What can hang from each mark:
j919: j91 j792
j963: j91 j861
j320: j35
j722: j91 j792
j313: j91
j337: j792
j792: j337
j196: j91
j861: j91 j963
j35: j320
j91: j196 j320 j722 j861 j919

Each row was made from one small tree. The marks that hang from a mark follow it in brackets, in the order of their numbers. Every link used is in the known rows. Write each row's tree.
Known rows:
j91(j320 j861): [-0.71  0.80  0.84 -1.50 -2.38 -0.50 -1.06  0.55 -0.41 -0.17  1.14 -0.44
 -1.18  0.17  1.29  0.06 -0.94  1.08 -2.36  0.50  1.80  0.52 -0.12 -1.80]
j861(j963(j91(j196 j320(j35) j722 j919))): [-1.45 -0.33 -1.26 -1.81  0.95  4.35  0.77  0.85 -2.44  1.20 -1.33 -2.05
  1.40 -1.08 -0.14 -0.20 -1.04 -0.82 -0.77 -0.49 -0.95 -1.09  1.13  1.38]
j722(j91(j919(j792))): [ 0.36 -0.51 -0.67  1.64  0.81 -0.19 -2.64 -1.61  2.29 -2.75  0.49  0.18
 -0.99  0.21 -0.68 -0.74 -0.35 -1.31  0.79 -2.28  2.12  0.63  2.74  1.10]
j722(j91(j320) j792(j337)): [ 2.98 -0.98  2.82  1.35  1.03  1.50 -0.03 -3.09  4.44 -1.43  1.35  1.22
 -0.21  2.96  1.11  3.21 -0.45  0.81  1.87 -2.68 -0.75 -1.40 -0.98  0.60]
j861(j963): [ 1.57  0.49 -1.99 -1.80 -0.74  1.94 -0.29 -2.56  1.90 -3.87  0.27 -0.86
  0.35  2.47  1.44 -1.36  0.91  0.62 -0.81 -2.31 -0.16 -2.44  0.95  1.04]
j963(j861): [ 3.15  2.39 -1.58 -0.82 -1.01 -0.68 -1.50 -3.37  0.61 -2.00  0.01  1.27
  0.02  0.55  1.20 -2.15  1.22 -0.38 -0.21 -1.14  1.04 -1.86  0.01 -0.24]
j313(j91): [ 3.09 -0.01 -0.01  0.73  2.01 -1.65 -0.51 -2.61  3.40 -2.54  2.31 -2.99
 -0.58  1.29  2.06 -0.59 -2.80 -0.69  1.29 -2.29  1.31 -1.25 -0.15  1.77]
j919(j91(j196 j722 j861(j963)) j792): [-1.43 -0.74 -1.12  1.57 -2.77 -2.95 -0.40  1.37 -2.06  2.31 -0.75  1.28
  0.21  1.74 -0.79 -1.48  0.81 -0.24 -1.55  2.58 -1.17  0.30 -0.39 -0.29]
j919(j91(j196 j320 j722 j861) j792(j337)): [-1.89 -1.74  1.42  1.33 -2.47 -3.32  0.16  1.78 -0.60  3.93 -0.82  1.44
  0.15  1.00 -1.07 -0.34  0.77  1.44 -0.79  3.01 -0.58  1.09 -3.51 -2.09]
j861(j91(j196 j320 j919) j963): [-1.66 -0.89 -4.83 -3.21  1.25  3.88  0.62  0.94  0.82 -0.20 -1.20 -1.40
 -0.65  0.05 -1.82  0.86  0.44  1.14  0.25  1.81 -2.45  0.28  0.84  1.72]
j963(j91(j919)): [ 1.30  0.39 -1.76  0.46  2.89  0.76 -0.05 -2.11  1.63 -1.24 -0.78 -1.34
 -0.08 -2.25 -0.25 -3.81 -0.03 -1.89  1.20 -3.03  2.13 -1.05  1.83  1.40]
j196(j91(j320 j861 j919)): [-1.19 -0.73  1.85 -1.02 -2.14 -0.67 -0.72  3.20  0.46 -0.36  0.24 -1.64
 -0.57 -1.63 -0.95 -0.14 -1.18 -1.01  0.41  0.71  2.53  2.07  1.46 -0.64]
j313(j91(j196)): [ 1.84 -0.31 -0.72  1.31  2.54 -0.83 -0.34 -0.85  2.47 -0.57  1.89 -2.82
 -0.83  0.30  1.32 -0.73 -1.72 -0.54  1.12 -1.46 -0.05 -0.84  0.07  1.89]
j313(j91(j320)): [ 2.55 -0.47 -0.04 -0.77  1.10 -0.82 -0.30 -1.37  2.60 -0.83  2.29 -4.03
 -0.81  1.89  2.15  0.96 -3.56  0.05  0.38 -1.51  1.21 -0.78 -1.71  1.03]
j91(j196 j320(j35) j919(j792(j337))): [-2.16 -1.93  1.11  0.91 -0.43  3.31 -0.11  2.65 -0.62  1.70  0.06 -1.48
  0.07 -0.31 -2.28  0.27  1.69  2.76 -0.32  0.18 -0.93  2.31 -0.70 -0.96]
j722(j91 j792(j337)): [ 3.44 -0.59  2.77  2.81  1.81  0.71 -0.18 -4.25  5.16 -3.10  1.38  2.13
  0.08  2.34  0.96  1.67  0.39  0.16  2.82 -3.46 -0.76 -1.81  0.52  1.38]
j196(j91): [ 3.08 -0.64  0.88 -0.16  0.57 -0.77 -0.44 -0.66  3.26 -3.55  0.42 -2.82
  0.15  1.50  0.05 -1.01 -0.10 -2.20  1.79 -2.83  1.17 -0.84 -0.28  1.42]
j861(j91(j320(j35)) j963): [ 1.95 -1.62 -1.81 -3.51  1.01  3.99  0.57 -2.49  1.38 -2.20 -0.16 -3.63
  0.68  3.72 -0.49  2.27 -2.41  1.15  0.20  0.33 -2.65 -0.99 -1.27  2.18]
j919(j91 j792(j337)): [ 3.01 -2.10  0.07  2.11 -0.59 -2.72 -0.17 -3.33  4.77 -0.95 -0.08 -0.30
  0.51  3.81 -0.91 -2.87  1.67  1.22  1.71 -1.17  0.22 -1.21 -3.31  0.08]
j792(j337): [ 1.76 -0.13  1.48 -0.05  1.18 -0.04  0.03 -3.50  4.70 -4.01  0.47  0.50
  0.41  0.42  0.85 -2.12  1.85  1.50  1.34 -2.89  0.82 -1.92 -1.08 -0.43]
j91(j320(j35) j722 j861): [-2.13  1.38  4.19 -1.62 -1.71  0.54 -0.60  2.08 -4.26 -0.58  1.49 -0.61
  0.72 -0.62  0.99  2.59 -3.29 -0.08 -2.92  1.16  0.95  1.22 -0.39 -1.33]
j861(j963(j91(j320 j722(j792) j919))): [ 0.11  0.60 -1.63 -1.57  0.23  2.63  1.54 -0.71 -1.23 -0.22 -1.04 -0.30
  0.87  0.18  0.93  0.26 -0.10 -0.68 -0.54 -1.44 -0.22 -1.76  1.03  0.99]
j337(j792): [ 1.28 -0.01 -2.22  0.70  1.93 -0.09 -0.50 -1.45  1.31 -3.14  0.51 -1.76
 -0.18  2.04  0.29 -0.99  3.62 -0.45 -1.03 -0.80  0.92  1.11  1.27 -0.73]
j91(j320 j722 j861(j963) j919(j792(j337))): [-5.56 -0.18  1.43 -1.56 -4.80 -1.13  0.10  2.83 -3.68  1.06 -1.23  2.92
  0.28 -1.67  0.03  0.80  0.73  2.43 -2.57  3.04  1.55  2.38  1.35 -3.76]
j35(j320): [ 3.14 -0.15  0.24 -2.02  1.19  0.96 -0.40 -0.74  2.05 -1.80  1.46 -2.72
 -0.70  2.39  1.27 -0.06 -0.75  0.29 -0.43 -1.14  0.41 -2.08 -1.37  1.18]
j313(j91(j196 j861)): [ 0.16 -0.40  0.48  1.79  0.76 -2.40 -0.68  0.20  1.05  0.99  1.80 -1.48
 -1.25 -1.11  1.35 -0.94 -2.27 -0.19  0.49  0.66  0.42  0.43  1.42  0.50]
j91(j196 j320 j722(j792(j337)) j861 j919): [-5.43  1.73  2.73  0.68 -1.42  0.44  1.27  5.46 -3.86  2.41  0.32  4.27
 -0.49 -4.30 -0.53  2.32  1.83  1.63 -1.41  2.78 -0.42  2.41  1.63 -2.39]
j919(j91(j196 j861) j792(j337)): [-0.04 -2.48  0.59  3.37 -1.78 -3.51 -0.33 -0.52  2.39  2.60 -0.55  1.38
 -0.17  1.43 -1.56 -3.20  1.98  1.84  0.82  1.77 -0.64  0.51 -1.75 -1.13]

Write each row's tree:
[ 1.87  0.08 -3.12 -0.32 -1.11 -0.75 -0.78 -2.33 -1.59  3.68 -2.48  0.19
  0.01 -0.82 -0.21 -2.75  0.59 -0.57  0.12  0.01  1.87 -0.03 -0.14 -1.19]  j963(j91(j320 j919(j792)) j861)
[-4.82 -1.32  0.43  1.01 -2.95 -0.69 -0.61  3.89 -1.58  3.64 -0.71  1.93
 -1.45 -2.52 -1.53 -1.03  2.62  3.19 -1.47  2.85  0.68  3.56  1.17 -3.44]  j91(j196 j320 j861 j919(j792(j337)))
[ 1.07  2.60  1.01 -1.16  0.05  0.61  1.04  0.54 -1.72 -2.34  1.76  0.45
  0.01  2.05  1.84  3.54  0.21 -0.30 -1.77 -1.96 -0.35 -0.97 -2.01 -0.12]  j91(j320 j722(j792))
[-1.64 -0.07  4.33 -0.03 -1.91 -1.31  1.16  3.64 -0.75 -0.21  0.16  1.21
  0.58 -1.99 -0.58  2.13 -0.43 -0.80  1.00  1.02  1.34  1.91  0.80 -1.24]  j196(j91(j320 j722(j792(j337)) j861 j919))
[-0.84  0.86 -3.02 -0.29 -0.46 -0.82 -0.38  0.61 -4.75  5.37 -3.09  1.33
  0.20 -2.83 -0.47 -1.71  1.21 -1.72 -0.71  1.36  0.70  0.47 -0.12 -1.38]  j963(j91(j196 j320 j722 j919(j792)) j861)
[-0.77 -2.37 -2.60 -0.77 -0.28  2.39  0.82 -0.99  0.63  2.34 -2.44 -0.90
  0.51  0.15 -0.26 -2.12  1.79  1.34  0.21 -0.51 -0.80 -0.83  0.36 -0.21]  j861(j963(j91(j196 j320 j919(j792(j337)))))
[ 1.30 -0.62 -0.74  1.92  0.75 -2.32 -0.66 -1.08  2.12 -1.60  1.59 -2.11
 -0.78  0.36  0.52 -1.27 -1.45 -0.07  1.30 -1.42  2.05  0.87  1.28  0.88]  j313(j91(j919(j792)))
[ 2.35  0.39 -3.15 -0.97  0.56  0.70 -0.45 -1.98 -1.22  4.76 -2.23 -0.63
 -0.11 -0.94  0.76 -2.20  0.36 -1.15  0.04 -0.05 -0.19 -1.71 -1.39 -0.24]  j963(j91(j196 j320) j861)
[-0.08  0.00 -0.64 -2.05  3.38  2.19  0.43  0.67 -1.35 -0.85  0.16 -2.36
  0.28  0.43 -1.32  3.10 -1.83 -0.70 -0.12  0.70 -2.59  0.43 -2.23  1.76]  j861(j91(j196 j320(j35) j722))
[ 0.64  0.69 -0.08  3.27  2.31  2.33 -0.77  0.22  1.83 -1.37  1.39  1.93
 -1.13 -0.38 -0.81  1.44  0.98 -1.20  1.54 -2.08 -1.11  0.06  3.63  2.49]  j722(j91(j196 j919) j792)
[-2.94 -0.08  1.92 -2.46 -2.98 -0.34  0.04  4.13 -2.12 -0.39 -0.57 -0.65
  0.61 -1.93 -0.30  1.23 -1.64 -1.54 -0.51  1.71  1.79  1.53  1.86 -0.80]  j196(j91(j320 j722 j861(j963) j919))
[ 1.24  0.94  4.69 -0.42  0.41  2.49  1.71 -0.23 -1.13 -2.16  1.83 -0.13
  1.67  2.02  1.10  4.27 -0.89  1.04 -0.43 -1.78 -1.42 -0.75 -2.87 -0.05]  j91(j320(j35) j722(j792(j337)))
[ 0.03 -0.95 -1.54  2.60  1.27 -1.61 -0.52  0.61  1.35  0.32  1.23 -1.93
 -1.13 -0.55 -0.21 -1.36 -0.41  0.02  1.17 -0.57  0.63  1.22  1.51  1.05]  j313(j91(j196 j919(j792)))
[-1.49  0.48 -1.06 -0.76  3.22  1.41  1.83  1.69 -0.12 -0.54 -0.38  1.42
 -0.44 -1.54 -1.81  2.90  1.19  0.50  1.30  1.22 -2.42  1.04 -0.65  0.80]  j861(j91(j196 j320 j722(j792(j337)) j919))
[-4.81 -0.04  2.25 -1.15 -4.55  1.07 -0.41  3.59 -6.12  0.89 -0.06  0.47
  0.84 -0.70 -0.59  2.07 -1.62  1.36 -3.39  2.95  0.84  3.03  2.07 -2.18]  j91(j320(j35) j722 j861(j963) j919(j792))
[ 0.53  0.45 -3.09 -1.09  2.28  1.63  1.86 -0.99 -0.51 -1.97 -0.84  0.89
  0.46  1.82 -0.42  2.24  1.20 -0.24  0.54  0.59 -4.31 -1.31  0.46  2.34]  j861(j91(j196 j722(j792)) j963)
[ 0.87 -0.59 -2.76  1.87  0.31 -0.94 -0.27 -2.35 -0.44  4.15 -3.44  1.96
  0.33 -2.73 -1.08 -4.71  3.05 -0.27  1.82  0.31  0.44 -0.33  1.01 -0.98]  j963(j91(j196 j919(j792(j337))) j861)
[ 1.35  2.58 -2.17 -1.74  0.21 -0.18  0.22 -1.17 -1.57 -0.75 -0.68  2.44
 -0.12 -0.50 -0.56  1.70  0.23 -0.49  0.49  1.62 -0.58  0.06 -0.15  0.13]  j963(j861(j91(j320 j722(j792) j919)))
[-3.35  0.26  1.36  0.08  1.23  1.81  0.21  3.06 -4.48  3.79 -1.00 -0.93
  0.55 -4.64 -0.95 -0.45 -2.30 -1.67 -1.00  1.24  0.66  1.50  1.60 -0.27]  j963(j91(j196 j320(j35) j722 j861 j919))
[ 1.83 -2.48 -0.69  2.81  0.01 -2.00 -0.01 -1.59  3.90  1.00 -0.47  0.03
  0.21  2.83 -1.60 -2.99  2.70  1.40  1.56 -0.39 -1.23 -0.84 -3.15  0.24]  j919(j91(j196) j792(j337))
[ 2.08  1.57 -1.44 -0.07  1.40 -1.01  0.65 -2.74 -0.03 -0.25 -1.34  3.53
  0.56 -0.29 -0.19  0.47  1.94 -0.14  1.73  1.25 -2.42 -1.03 -0.88  0.17]  j963(j861(j91(j196 j722(j792(j337)))))
[-0.36  1.26  0.18 -0.81 -1.45 -1.45 -0.27  0.01 -0.11 -1.19  0.39  0.76
  0.74  0.48  0.38 -1.23 -1.83 -1.27 -0.99  1.35  0.48 -1.50  0.04  0.93]  j919(j91(j722 j861(j963)))
[-2.34  0.43 -0.03 -0.74 -1.66  0.40 -1.00  2.75 -1.55  2.35  0.69 -0.21
 -1.66 -1.05  0.45  0.00  0.27  1.28 -2.47  1.50  0.04  1.20  0.13 -1.64]  j91(j196 j320 j861)
[-2.27  2.00  0.91 -1.52 -2.30 -1.20 -0.43  0.16 -2.77 -2.38  0.12  2.14
  0.45 -0.96  1.76 -0.24 -0.48 -0.41 -2.46  0.81  0.93 -0.60  2.28 -1.03]  j91(j722 j861(j963))
[ 1.51  1.87 -2.27 -0.07  1.61 -0.88 -0.29 -2.12 -2.72  2.73 -2.50  1.38
  0.79 -2.57  0.83 -2.74  0.68 -2.92  0.27 -0.36  0.06 -2.19 -0.07  0.18]  j963(j91(j196 j722) j861)
[-1.86 -0.46 -2.11  0.43  2.98 -1.06  0.46  0.27  0.23 -1.48 -1.51  1.51
 -0.16 -1.92 -2.47 -0.15  2.12  0.01  1.44  0.98 -1.32  1.55  0.24  0.44]  j861(j91(j196 j722 j919(j792(j337))))
[-0.93  0.56  1.99  0.85 -0.81 -0.82  1.06  2.46 -0.39  2.61  0.86  1.86
  0.09  0.10 -0.43  1.30 -0.36  0.42 -0.46  2.24 -1.56 -0.26 -2.34 -0.24]  j919(j91(j196 j320 j722(j792(j337)) j861))
[ 1.49  2.11  2.46  0.91  1.16 -0.62  1.38 -1.74  0.68 -4.18  1.17  2.75
  0.88  0.68  1.59  1.24  1.78 -0.03  0.43 -2.70 -0.54 -1.79 -0.73 -0.03]  j91(j722(j792(j337)))
[-0.95  1.73  2.37  2.10  0.28 -2.97  0.49  1.20 -1.13 -1.07  2.33  1.15
 -0.34 -2.39  1.29  1.09 -2.74 -0.90  0.62  0.74  1.58  1.18  3.11  0.32]  j313(j91(j722(j792) j861 j919))
[-0.22 -1.68 -1.16  1.60 -2.74 -2.41 -0.95  1.64 -0.26  4.02  0.12 -0.76
 -1.16  2.64 -1.36 -1.23  0.40  1.07 -1.50  2.33 -0.48  1.27 -2.39 -0.94]  j919(j91(j196 j320 j861) j792)
[ 1.20  0.06  1.65 -2.21 -0.12 -0.72 -0.09  1.65  0.22 -2.30  0.28 -2.76
  0.60  1.03  0.52  1.85 -1.40 -2.60  0.15 -1.67  1.27 -0.32 -2.02  0.44]  j196(j91(j320 j722))
[ 1.12 -2.21  5.23  1.36 -1.57  2.77  0.24 -2.21  1.89  0.43  1.18  1.33
  0.67  2.81  0.82  3.99 -2.39  2.03  1.00  0.13 -1.75 -0.41  0.87  0.07]  j722(j91(j320(j35) j861(j963)) j792(j337))
[-1.95  0.87 -1.81 -0.88  2.74  1.53  0.50  2.01 -2.23  2.10 -1.34 -1.02
 -0.07 -3.63 -0.38 -1.05 -0.15 -2.25 -0.52 -0.95  0.87 -0.14  0.31  0.44]  j963(j91(j196 j320 j722 j919))
